What can hang from each mark:
D: N
V: F N
N: J V Y
Q: F G
Y: G N T
R: E G
F: V
G: H X Y
H: B

Known rows, with every way that one mark hangs from another:
V{F N{J Y}}: 1.645 -1.651 -0.810 0.424 -0.862 0.032 1.133 -0.989 -0.535 1.721 -1.218
 0.424 -1.789 -1.379 -1.428 -1.966 -1.313 0.573 0.903 -0.295 0.691
 -0.862 -2.658 0.297 -0.257 1.515 0.946 0.742
D{N{J V Y{G{H X} T}}}: 4.098 -2.033 -0.188 -1.122 -1.653 -2.287 1.295 -1.386 -2.408 0.639 3.928
 0.912 -0.600 -0.897 -2.042 -0.991 -3.447 -0.663 0.693 -0.904 1.360
 -0.181 0.762 0.390 2.234 1.919 -0.210 1.126
D{N{V Y{G T}}}: 4.812 -2.593 -0.759 -1.169 -1.516 -2.131 0.648 -1.385 -0.600 0.009 0.016
 1.321 -1.019 0.167 0.061 -0.902 -1.685 -0.136 1.578 -0.534 0.587 -0.436
 0.863 0.022 1.959 1.196 1.378 0.089
R{E G{H{B} X}}: 3.447 0.599 2.035 0.708 -0.144 -0.661 -0.444 0.419 -1.809 -0.280 2.459
 -0.213 -0.231 -0.871 -0.727 -1.947 -1.164 -0.395 -0.554 -1.285 -0.058
 0.489 0.209 -0.536 0.473 -0.376 -3.172 0.836
Y{G N{J} T}: 3.194 -1.223 -0.241 -2.212 -1.315 -1.615 0.853 -0.123 -1.785 -1.062
 -0.358 1.851 -0.193 -0.184 -0.878 0.736 -2.014 0.554 0.193 -0.767 0.181
 -0.324 1.380 1.272 0.247 2.209 1.240 -1.401
V{F N{J Y{G{H X} T}}}: 4.305 -1.779 0.405 -0.499 -1.613 -1.414 0.812 -0.775 -2.732 0.201 0.687
 1.109 -3.124 -0.956 -3.269 -0.329 -3.922 0.410 1.706 0.071 0.716 -0.126
 -1.998 1.090 1.271 3.554 -0.510 1.003
F{V{N{J Y}}}: -0.638 -2.429 -0.888 0.590 -0.914 0.162 1.392 -0.445 -0.381 0.204 0.884
 0.749 0.668 -1.398 0.294 -1.592 -1.032 0.024 0.244 -0.493 1.130 -1.027
 -1.544 0.292 -0.623 0.930 0.893 -0.472
D{N{J V}}: -0.090 -1.752 -0.515 -0.629 -0.717 -0.730 1.321 -0.561 0.366 1.735 0.822
 -0.246 0.770 -1.257 -0.243 -2.304 -1.014 -0.650 -0.526 -1.493 0.901
 -0.926 0.845 -0.167 -0.140 -0.448 0.498 0.738
G{H X Y}: 1.384 -0.110 0.364 0.581 -0.169 -0.877 -0.573 -0.304 -1.977 0.246 3.807
 -1.075 -1.477 -0.676 -1.690 1.201 -2.075 -0.539 0.757 0.439 0.144 0.559
 -0.894 0.736 0.707 0.728 -2.258 1.688
Y{G{H}}: 2.617 0.054 0.678 -0.993 -0.530 -0.598 -0.343 -0.113 -0.963 -0.451 1.510
 -0.737 -1.473 0.413 -0.514 0.527 -1.591 -0.010 0.439 0.189 -0.089 0.837
 0.682 0.370 0.816 1.532 -0.201 -0.384
Q{F}: 0.987 0.430 -0.169 -0.591 -0.023 0.718 -0.776 -0.371 -0.399 -0.635 0.386
 -0.267 -1.360 -1.010 -0.867 -0.323 -0.336 -0.101 0.300 -0.688 -1.008
 -0.650 -0.438 -0.204 0.776 0.726 0.026 0.963
Q{F{V{N{J}}} G{H X Y}}: 2.974 -2.488 0.739 -0.102 -1.172 0.412 -0.588 -1.003 -2.443 -0.401 4.569
 -0.860 -3.271 -2.876 -1.928 -1.524 -3.021 -0.519 0.669 -0.758 -0.562
 -1.871 -2.217 0.851 -0.207 2.074 -1.664 2.374
Q{F{V} G{H X Y{N{J}}}}: 3.556 -2.348 0.235 -0.870 -1.068 -0.528 -0.510 -0.412 -3.263 -1.499
 5.232 -0.384 -1.806 -2.815 -1.920 -0.145 -3.245 -0.347 0.483 -1.436
 -0.699 -1.414 -1.339 1.209 0.273 1.833 -1.204 1.546
V{F N{Y}}: 2.178 -1.745 -0.485 0.592 -0.586 -0.235 0.051 -0.768 0.000 1.174 -2.423
 0.202 -2.075 -0.517 -0.923 -1.042 -1.095 0.477 1.827 -0.176 0.171
 -0.376 -2.647 0.144 -0.156 1.091 0.532 0.645
G{H X}: 0.083 0.588 0.933 0.172 0.087 -0.528 -0.396 0.176 -1.323 0.158 2.570
 -0.599 0.175 -0.239 -1.580 0.801 -1.534 -0.620 0.099 -0.036 0.306 0.765
 -0.293 0.187 0.425 0.487 -2.006 1.033
N{J V{F} Y{T}}: 1.375 -1.545 -1.525 0.152 -1.022 -0.763 2.103 0.107 -0.424 -0.172 0.794
 2.606 -1.419 -1.740 -1.627 -1.277 -1.235 0.502 1.239 -0.011 1.309
 -0.914 -1.620 0.091 2.065 1.047 0.524 -0.490
Y{G}: 1.869 -0.577 0.359 -0.584 -0.554 -0.780 -0.178 -0.457 -0.515 -0.488
 -0.425 -0.129 -1.022 0.582 0.227 -0.197 -0.782 0.418 0.173 0.231 -0.045
 0.171 0.623 0.093 0.476 0.918 0.827 -0.484
Y{G N}: 2.948 -1.317 0.071 -1.437 -0.744 -1.762 -0.475 -0.265 -0.912 -0.253
 -1.483 0.367 -0.151 0.535 0.173 0.677 -1.401 0.443 0.636 -0.715 -0.279
 0.275 0.943 0.690 -0.206 1.003 1.055 -1.050
N{J Y{G{X} T}}: 2.715 -0.883 -0.470 -0.236 -1.337 -1.449 1.348 -1.146 -2.806 -0.720
 2.411 1.731 -0.586 -0.277 -1.567 -0.172 -1.944 0.550 0.040 0.381 1.117
 -0.476 -0.258 0.464 1.837 2.467 0.704 0.335
Y{G{H{B} X} N{V{F}} T}: 3.781 -1.803 0.401 -1.974 -0.719 -3.026 0.166 2.246 -1.893 -0.919 0.153
 2.158 -0.392 -0.102 -2.509 0.475 -3.503 -0.080 2.090 -1.354 0.355 0.693
 -0.652 1.377 1.550 1.387 -1.961 -2.358
R{E G{H{B}}}: 4.184 0.798 1.561 0.148 -0.229 -0.009 -0.210 0.648 -0.953 -0.599 1.797
 -0.166 -0.713 -0.827 0.129 -2.120 -0.516 -0.282 -0.539 -1.240 -0.520
 0.261 0.651 -0.522 0.448 -0.188 -2.255 -0.091
R{E G{Y{N T}}}: 6.640 -1.283 0.723 -0.254 -1.436 -1.930 -0.578 -0.890 -1.699 -1.434
 -1.004 1.501 -2.722 -1.324 0.242 0.283 -1.590 0.367 1.274 -0.870 -0.675
 -0.402 1.003 0.464 0.379 0.621 -1.015 0.977
Y{N}: 1.188 -0.799 -0.228 -0.892 -0.179 -0.989 -0.259 0.078 -0.372 0.250
 -1.137 0.493 0.894 0.015 0.015 0.918 -0.684 -0.008 0.498 -0.921 -0.214
 0.096 0.389 0.640 -0.601 0.085 0.277 -0.678
R{G{H{B} X}}: 2.937 0.549 1.146 -0.267 0.071 -0.661 -0.088 0.743 -2.091 -0.261 3.068
 -0.074 0.343 -0.035 -1.067 -1.495 -1.593 -0.544 -0.643 -0.664 0.440
 0.398 -0.414 -0.154 0.848 0.580 -2.598 0.272

Rows:
0.028 -1.365 0.114 -0.114 -0.602 0.152 0.757 -0.082 -0.025 1.471 -2.273
 -0.004 -1.728 -1.413 -1.463 -1.668 -1.402 0.421 0.379 -0.621 0.218
 -0.759 -1.787 0.484 -1.170 1.066 0.250 0.642 : V{F N{J}}
2.524 -1.607 -0.764 -0.121 -1.143 -0.115 1.360 -0.612 -0.885 0.272
 -1.433 1.781 -2.332 -1.323 -1.977 -1.071 -1.607 0.543 1.337 -0.126
 0.451 -0.990 -2.303 0.722 0.371 2.234 0.658 0.448 : V{F N{J Y{T}}}
4.462 0.206 0.717 -1.017 -0.198 1.193 -1.324 -0.786 -1.107 -0.728 2.929
 -0.862 -2.905 -1.225 -1.260 -0.706 -0.717 -0.229 0.474 -0.521 -1.694
 -0.981 -0.653 -0.098 1.074 1.370 -0.573 1.658 : Q{F G{H}}
3.272 -1.553 -0.246 -0.151 -1.469 -2.039 1.527 -0.163 -2.252 -0.312
 3.023 1.935 -2.396 -1.267 -2.966 -0.630 -3.543 0.291 1.561 0.209 1.632
 0.060 -1.290 0.434 3.011 2.314 -0.676 0.177 : N{J V{F} Y{G{H X} T}}
3.821 -1.882 -0.593 -1.080 -0.977 -2.202 0.024 1.040 -0.856 -0.728 0.485
 1.475 -2.943 -1.471 -2.016 1.780 -3.118 -0.220 2.986 -0.501 -0.047
 0.307 -0.945 1.530 1.249 1.179 -1.816 -0.480 : G{H Y{N{V{F}} T}}
2.389 -2.043 -0.445 -0.711 -1.198 -2.529 0.879 0.808 -2.254 0.111 2.320
 1.687 -1.980 -2.323 -3.383 1.009 -4.074 -0.282 1.918 -0.690 0.903
 -0.098 -1.373 1.618 1.250 1.497 -2.186 0.432 : G{H X Y{N{J V{F}} T}}
1.491 -2.043 -0.437 -0.089 -0.863 -2.309 0.666 0.411 -1.870 1.349 2.529
 0.149 -1.370 -2.420 -2.834 0.222 -3.745 -0.252 1.379 -1.011 1.127 0.141
 -1.650 1.129 0.663 0.607 -1.951 0.733 : G{H X Y{N{J V{F}}}}
2.268 -0.063 0.394 -0.017 -0.488 -0.952 -0.382 0.151 -2.347 -1.048 3.558
 0.355 -1.834 -0.633 -2.248 2.129 -2.337 -0.531 1.285 0.650 0.031 0.482
 -0.596 1.181 1.261 1.488 -2.565 1.310 : G{H X Y{T}}
2.918 -0.736 -0.559 -1.479 -0.445 -1.495 0.763 1.279 -3.476 -0.494 4.490
 1.204 0.863 -1.113 -2.709 1.198 -2.789 -0.542 0.296 -1.145 0.201 -0.175
 -0.705 2.113 0.471 1.925 -2.436 -0.798 : G{H{B} X Y{N{J} T}}
2.058 0.041 0.865 -0.773 -0.018 -1.073 -0.207 0.977 -2.079 -0.282 2.839
 -0.438 0.477 0.587 -1.291 -0.245 -1.802 -0.284 -0.108 -0.389 0.143
 0.753 -0.197 0.581 0.834 1.101 -1.700 -0.931 : Y{G{H{B} X}}
-1.026 -1.179 -0.577 0.214 -0.493 -0.514 1.529 0.591 0.533 0.989 -0.140
 0.766 -0.945 -1.815 -1.155 -1.923 -0.996 0.263 0.152 -0.434 1.214
 -0.584 -1.080 -0.185 0.604 -0.252 0.059 -0.280 : N{J V{F}}
4.053 -0.827 0.885 0.581 -0.410 -0.530 -0.819 -0.967 -2.225 0.374 4.354
 -1.073 -2.293 -0.565 -1.301 0.203 -1.646 -0.270 0.632 0.672 -0.426
 -0.387 -1.175 0.456 0.563 0.813 -1.931 2.151 : Q{G{H X Y}}
0.106 -2.408 -0.514 0.688 -0.701 -0.230 0.349 -0.268 0.155 -0.372 -0.207
 0.727 0.290 -0.505 0.868 -0.597 -0.757 -0.102 1.271 -0.303 0.602 -0.477
 -1.621 0.245 -0.514 0.538 0.483 -0.644 : F{V{N{Y}}}
5.238 -2.251 0.591 -1.366 -1.140 -1.094 -1.371 0.163 -3.066 -3.007 3.620
 1.030 -2.821 -1.838 -1.859 1.578 -3.253 -0.424 2.103 -0.971 -1.410
 -1.057 -0.937 1.548 1.033 2.004 -1.843 0.988 : Q{F{V} G{H X Y{N T}}}
3.740 -0.620 1.436 1.748 -0.948 -1.402 -0.741 -1.555 -1.767 0.024 1.134
 -0.400 -2.600 -1.384 -0.108 -1.234 -1.334 0.225 0.203 -0.157 0.212
 -0.323 0.106 -0.632 0.460 -0.580 -1.914 2.987 : R{E G{X Y}}
1.455 -2.972 -0.079 -0.137 -1.784 -1.567 1.251 -0.595 -2.149 -1.356
 0.846 2.182 -0.291 -0.842 -0.836 -0.714 -2.775 0.289 0.866 -0.140 1.416
 -0.846 -0.914 0.885 0.436 2.527 0.501 -0.483 : F{V{N{J Y{G{X} T}}}}
3.072 -2.279 -0.487 -1.348 -1.360 -0.504 1.567 1.021 -2.016 -1.638 2.974
 1.841 -0.004 -0.688 -0.560 -1.150 -2.418 -0.106 0.844 -0.665 0.700
 -0.523 -0.992 1.437 0.636 3.154 -0.154 -2.633 : F{V{N{J Y{G{H{B}} T}}}}
3.964 -1.779 -0.700 -0.821 -1.625 -0.766 1.159 -1.509 -1.602 0.022
 -0.011 1.783 -1.628 -0.436 -0.835 -0.906 -1.758 0.576 0.822 0.162 0.603
 -0.881 -0.449 0.714 0.695 3.011 1.476 -0.034 : V{N{J Y{G T}}}
0.131 -1.894 -0.764 -0.716 -0.682 -1.498 1.252 0.636 0.081 1.071 -1.300
 1.282 -0.157 -1.731 -1.243 -1.057 -1.721 0.288 0.680 -1.390 0.879
 -0.467 -0.773 0.423 -0.044 -0.209 0.392 -0.911 : Y{N{J V{F}}}
3.356 -1.268 -0.754 -1.141 -0.747 -1.468 -0.266 0.013 -1.384 -1.076
 -0.095 1.418 -1.191 -0.288 -0.554 2.095 -1.525 0.032 1.619 -0.210
 -0.507 -0.212 -0.026 1.533 0.235 1.221 -0.360 -0.386 : G{Y{N T}}
2.533 -2.486 -0.116 -1.198 -0.951 -2.606 0.033 0.429 0.103 0.174 -2.902
 1.019 -1.523 -0.257 -0.389 -0.429 -2.176 0.644 1.841 -0.934 0.316 0.200
 -0.139 0.450 0.575 0.261 0.764 -1.379 : Y{G N{V{F}}}
3.769 -0.711 -0.195 -1.303 -0.203 -1.757 -0.383 1.425 -2.983 -0.960
 3.121 1.143 0.312 -0.344 -2.126 2.052 -2.474 -0.647 1.355 -0.910 -0.358
 0.390 -0.775 2.012 0.672 1.623 -2.814 -0.900 : G{H{B} X Y{N T}}
3.197 -1.853 -0.383 -1.002 -0.460 -2.586 0.164 2.213 -1.994 -0.433 1.779
 1.896 -0.880 -1.118 -2.827 1.072 -3.247 -0.482 2.574 -1.170 0.227 0.292
 -1.830 1.766 1.381 0.787 -3.150 -1.127 : G{H{B} X Y{N{V{F}} T}}
3.698 -1.049 -0.407 -0.607 -0.671 -2.063 0.731 0.713 -2.199 -0.702 4.211
 2.088 0.439 0.204 -1.492 -0.265 -2.057 -0.393 1.426 -0.209 1.020 0.407
 -0.664 0.437 2.985 1.568 -1.520 -1.689 : N{V Y{G{H{B} X} T}}
2.180 -2.499 0.289 -0.454 -1.714 -1.302 1.006 -0.303 -2.689 -1.304 2.787
 1.515 -0.828 -0.995 -1.557 0.050 -3.645 -0.141 1.080 -0.020 1.259
 -0.146 -0.881 1.158 0.729 3.015 -0.514 -0.243 : F{V{N{J Y{G{H X} T}}}}
3.239 -2.023 -0.127 -0.641 -0.874 -2.784 -0.144 0.954 -1.761 -0.494
 1.151 1.499 -2.315 -1.551 -2.901 1.956 -3.723 -0.327 2.963 -0.507 0.327
 0.438 -1.450 1.494 1.366 0.974 -2.545 0.374 : G{H X Y{N{V{F}} T}}
1.756 -0.845 -0.240 -0.423 -0.620 -1.466 0.191 -0.339 -2.860 0.795 3.992
 -0.454 -0.133 -1.591 -2.221 1.155 -3.002 -0.487 0.138 -0.733 0.511
 0.187 -0.545 1.416 -0.121 1.262 -1.586 1.164 : G{H X Y{N{J}}}
2.653 -2.356 -0.020 0.465 -1.382 -1.349 0.788 -1.503 -1.842 1.563 -0.953
 0.161 -2.255 -0.834 -2.054 -1.826 -2.702 0.855 0.886 -0.176 1.097
 -0.563 -2.297 0.318 0.327 2.183 0.742 1.159 : V{F N{J Y{G{X}}}}
